Each row was made from one walk, in order. Every step used is in the known rows, and no mark comes twice. Write each row's walk.
Known rows
pivo gobup seka fabe: 1.246  0.209  -0.121  -0.658  0.945  -1.037  -2.312  -0.369  3.470  1.443  -0.777  1.596  3.785  -0.598  0.319  4.724  0.004  2.688  2.143  -5.295  -2.046  0.178
pivo seka nokup: 2.978  0.792  2.051  -3.717  -0.314  1.995  0.654  0.864  -1.305  -3.395  0.594  1.798  -5.621  1.174  -0.421  -1.232  3.369  -2.141  -1.626  0.006  0.747  -2.096
pivo gobup seka: 1.005  -0.770  -1.116  3.543  -3.401  0.636  -1.433  0.388  3.177  4.224  1.127  -3.691  3.033  -0.190  1.841  3.675  -3.116  4.625  3.420  -3.441  -1.821  0.875
seka nokup: 1.591  0.148  -0.775  -3.514  1.236  0.892  1.098  1.920  -0.899  -0.927  -0.654  -2.228  -5.101  2.568  -2.697  -3.868  0.752  -4.446  1.038  -0.173  0.760  0.248
pivo fabe gosi seka nokup: 0.728  0.762  0.829  -0.455  1.237  1.251  -0.219  2.306  -0.961  -3.751  -1.833  3.576  -0.590  0.448  0.853  0.726  1.751  -1.919  -0.818  0.722  0.131  -3.798
pivo fabe gobup seka: 0.133  -1.634  2.975  0.499  -3.831  -3.276  1.364  -0.468  5.887  -0.234  0.606  -2.084  0.296  -2.198  1.270  2.154  -1.081  0.828  1.114  0.672  -0.532  2.693
gosi seka fabe gobup: -0.204  -1.081  3.730  -4.600  -0.846  -1.591  -1.042  -0.788  2.304  -1.020  -0.200  1.530  -0.384  -2.199  0.100  -0.596  0.908  -1.506  3.326  0.515  -0.409  -0.790
gosi pivo gobup: 1.757  2.849  -1.385  -1.150  -3.640  3.299  -2.299  3.023  3.107  3.190  -0.843  -3.796  4.293  3.038  -0.631  -4.783  -1.367  -0.464  3.613  2.013  -1.175  2.102
fabe nokup gobup seka: -1.177  -2.956  -0.111  4.442  -0.679  -1.443  1.286  -0.493  1.177  -0.680  3.009  -3.438  -0.919  -2.856  2.244  1.976  -3.369  0.725  1.084  -0.067  -0.564  -0.245
seka nokup gobup: 2.278  -0.142  -1.368  -1.833  2.518  3.137  -1.103  -0.249  -2.340  -2.228  0.882  -0.798  -3.792  -2.076  -3.573  -3.802  -0.957  -3.167  0.482  2.604  1.383  -1.432
gobup seka fabe gosi: -3.851  0.182  0.598  -2.508  -0.447  -1.976  0.680  -0.360  0.070  1.529  -1.568  2.001  -0.643  -0.349  -0.253  3.280  1.169  2.827  -1.323  -2.692  -0.411  -0.175
nokup gobup seka: 0.185  -2.772  -2.046  3.653  -0.272  -0.872  -1.684  -0.889  -0.549  3.885  3.274  -2.959  0.899  -1.849  0.231  1.957  -4.026  3.630  1.227  0.492  1.240  2.259
pivo nokup gobup: 2.659  -0.597  0.865  0.900  -1.039  4.537  -1.221  -3.071  -2.412  -2.409  1.593  -0.608  -2.471  -1.027  -2.221  -2.002  0.163  1.034  -1.542  2.011  2.157  0.492
gobup seka: -0.578  -2.700  -1.494  1.884  -1.860  -2.667  0.333  0.895  0.862  5.144  2.240  -4.316  -0.175  2.142  1.017  2.086  -2.811  3.194  1.667  -2.114  0.576  4.218
gosi nokup gobup seka fabe: 1.368  -0.881  -3.743  2.999  6.412  -2.138  -2.093  -2.132  -2.646  2.623  0.499  3.126  4.574  0.202  0.045  2.840  -0.071  2.209  -0.363  -2.689  0.589  0.971
fabe gosi: -3.208  0.507  0.818  -3.643  -5.229  1.620  1.039  0.196  -0.723  2.095  -0.457  -3.370  -4.936  0.028  -2.457  -2.802  0.082  2.576  -0.163  1.719  1.441  1.580
gosi nokup: 1.789  -0.481  -3.940  1.545  0.385  0.476  -0.003  0.035  -2.951  5.280  0.326  -3.973  -0.180  5.196  -1.558  -4.170  0.310  1.817  1.281  -0.445  2.098  4.614
seka fabe: 0.807  -0.073  0.366  -6.887  1.340  -1.325  -1.453  -0.331  1.157  0.104  -0.709  0.533  -2.272  1.537  -3.958  -1.568  2.132  -0.107  0.862  -1.765  1.519  4.468
pivo seka nokup gobup: 3.554  0.604  1.447  -1.853  1.347  3.907  -1.593  -1.127  -2.716  -4.277  1.975  2.701  -3.962  -3.111  -1.711  -1.513  1.597  -1.179  -1.968  2.808  1.537  -3.534
fabe gosi pivo: -3.340  2.471  -1.086  -2.622  -4.167  0.863  1.040  3.516  -0.964  3.498  -1.317  -3.022  0.211  4.084  -1.195  -6.445  -0.305  -1.389  -0.236  4.583  0.736  2.908

Which walk is each row?
1.064  -0.077  2.262  -0.014  0.170  -2.162  2.632  0.784  3.753  -3.650  -1.337  0.405  -1.332  -1.076  1.118  1.211  0.362  -4.831  0.445  -0.203  -1.519  -1.916
pivo fabe gobup seka nokup
1.158  -1.920  -4.947  7.634  2.494  -0.525  -1.254  -1.472  -3.584  5.590  2.556  -2.071  3.849  0.628  1.396  1.605  -3.376  4.046  0.607  -0.534  1.165  1.761
gosi nokup gobup seka
-1.825  -2.126  1.757  0.776  -4.630  -2.740  2.026  -0.218  3.268  3.206  1.558  -4.610  -1.360  -1.403  1.588  0.758  -2.689  0.606  2.924  -0.013  -0.801  1.531
fabe gobup seka
0.554  2.008  -0.384  0.275  2.315  3.596  -2.108  -3.791  -5.350  -1.139  0.087  5.654  0.625  -2.803  -1.092  -0.287  3.612  3.889  -4.231  1.880  1.774  -3.063
pivo seka fabe gosi nokup gobup
2.741  -1.169  -1.572  1.182  3.748  2.740  -2.813  0.524  -3.768  -1.295  1.742  1.324  -0.267  -1.894  -0.469  -1.220  -1.752  -1.824  1.602  2.203  1.100  -3.663
gosi seka nokup gobup
-0.605  -0.572  1.181  0.346  -0.497  -1.644  3.228  1.156  1.559  -0.836  -0.475  -1.878  -2.874  -0.684  1.336  0.134  -1.122  -4.831  1.971  -0.902  -1.983  -3.153
fabe gobup seka nokup
-0.886  -0.505  2.885  -5.544  0.250  -2.318  2.368  0.236  3.420  -4.919  -0.912  -0.865  -4.956  0.255  -1.325  -1.716  2.783  -3.292  0.832  -2.035  -0.548  1.296
seka fabe nokup
0.796  1.318  0.947  0.577  1.089  -2.766  2.948  3.272  3.672  -2.726  -2.036  0.620  2.120  1.585  2.086  -1.242  0.050  -7.321  0.301  1.966  -2.044  -1.300
gosi pivo fabe gobup seka nokup
-0.084  0.006  -0.571  1.256  2.115  3.815  -1.859  0.450  -4.773  -1.980  0.640  2.132  -0.943  -3.251  -0.219  -0.929  -1.198  -1.253  0.151  2.940  0.528  -6.267
fabe gosi seka nokup gobup
-2.625  1.781  0.876  -1.172  -1.727  0.615  -0.774  -0.714  1.943  0.872  -2.294  2.410  2.108  -2.514  0.483  4.480  0.847  3.866  0.084  -3.658  -2.457  -2.956
pivo gobup seka fabe gosi
-1.793  0.805  -0.861  6.263  -1.194  1.834  0.615  -0.163  -3.097  0.577  0.217  0.810  4.072  0.522  3.126  1.121  -1.440  0.968  -2.974  2.133  -0.530  -2.075
fabe gosi pivo nokup gobup seka
2.449  1.412  -0.494  -3.026  -1.348  -1.227  -0.929  3.219  3.797  0.011  -0.875  -1.224  2.797  4.710  -2.111  -4.992  0.814  -1.909  -0.417  4.235  1.982  7.805
gosi pivo fabe
-3.321  0.293  0.132  -1.058  0.592  -0.548  -0.826  -1.788  -1.170  0.268  -0.589  3.092  0.321  -3.611  -0.858  3.111  0.064  3.240  -1.840  -0.579  0.064  -1.648
nokup gobup seka fabe gosi
0.526  -1.346  -1.100  -0.524  3.655  -2.313  -2.325  -1.727  -0.041  1.051  1.183  2.401  1.870  -2.263  -1.118  3.271  -0.707  2.125  0.162  -1.953  0.653  1.710
nokup gobup seka fabe
0.607  0.834  6.718  -7.787  -3.354  -0.217  0.091  -2.495  3.554  -4.159  -0.021  3.077  -4.147  -3.799  -1.228  -0.889  4.199  -0.950  -0.347  1.203  0.086  -0.813
pivo seka fabe gobup
0.096  -0.699  1.951  -3.383  1.639  0.257  -0.062  -1.708  1.482  -5.744  0.555  0.166  -3.581  -4.091  -2.468  -2.168  0.976  -2.479  0.246  0.934  0.399  -0.482
seka fabe nokup gobup
-1.672  1.219  -2.979  1.484  -1.506  1.870  1.150  -0.379  -4.107  4.484  -1.277  -2.697  -1.033  3.640  -1.177  -3.500  0.929  2.716  -0.696  0.532  1.433  1.224
fabe gosi nokup
1.325  -1.867  -0.508  5.771  -0.116  1.237  -0.476  -2.323  -1.906  0.302  2.369  -0.663  1.016  -0.718  1.880  3.518  -1.966  2.943  -1.417  -0.952  0.549  -0.051
pivo nokup gobup seka
-2.243  1.033  -3.275  2.398  2.659  -1.534  0.916  -0.765  -3.596  3.914  -2.135  2.140  2.659  2.891  1.039  1.898  1.924  2.987  -1.535  -3.353  -0.077  -0.216
gobup seka fabe gosi nokup
-1.863  -1.678  1.962  -1.153  1.171  -4.510  2.892  0.694  3.399  -3.216  -0.321  -0.308  -1.995  0.286  1.727  2.622  0.995  -2.030  0.531  -4.290  -1.813  0.426
gobup seka fabe nokup
-2.236  2.687  0.761  1.436  0.027  0.063  2.213  1.034  -1.778  -1.196  -3.191  3.765  3.666  4.986  2.889  0.995  3.115  -1.716  -3.868  -0.982  -1.404  -1.346
gobup seka fabe gosi pivo nokup
1.589  -0.628  0.483  1.445  3.897  -0.382  -1.401  -3.046  -1.407  -2.417  0.339  4.382  1.836  -1.241  0.372  4.516  0.999  1.440  -2.180  -3.055  0.189  -0.374
pivo nokup gobup seka fabe
1.875  0.649  -1.331  2.529  0.742  1.239  0.145  1.685  1.563  0.303  -0.829  -1.286  1.048  0.522  1.589  2.604  -1.414  -1.571  2.557  -3.868  -2.761  -3.749
pivo gobup seka nokup
0.124  -1.030  -0.374  4.937  0.438  -2.613  1.045  1.650  3.238  -2.878  1.223  -0.940  4.220  -0.888  2.907  0.588  -2.317  -1.548  -0.793  2.646  -0.746  1.619
gosi pivo fabe nokup gobup seka
-3.366  2.205  -1.674  -0.283  1.448  -0.887  -0.654  1.707  -1.483  1.855  -1.504  2.833  4.791  0.172  0.364  -0.953  -0.407  -0.627  -1.726  2.753  -0.477  -0.401
nokup gobup seka fabe gosi pivo
-1.630  3.083  1.049  0.028  -3.877  3.397  2.250  1.298  -2.303  -0.752  -2.296  -0.598  -0.068  5.339  0.718  -4.534  2.290  -1.866  -3.114  2.760  0.187  0.311
fabe gosi pivo nokup
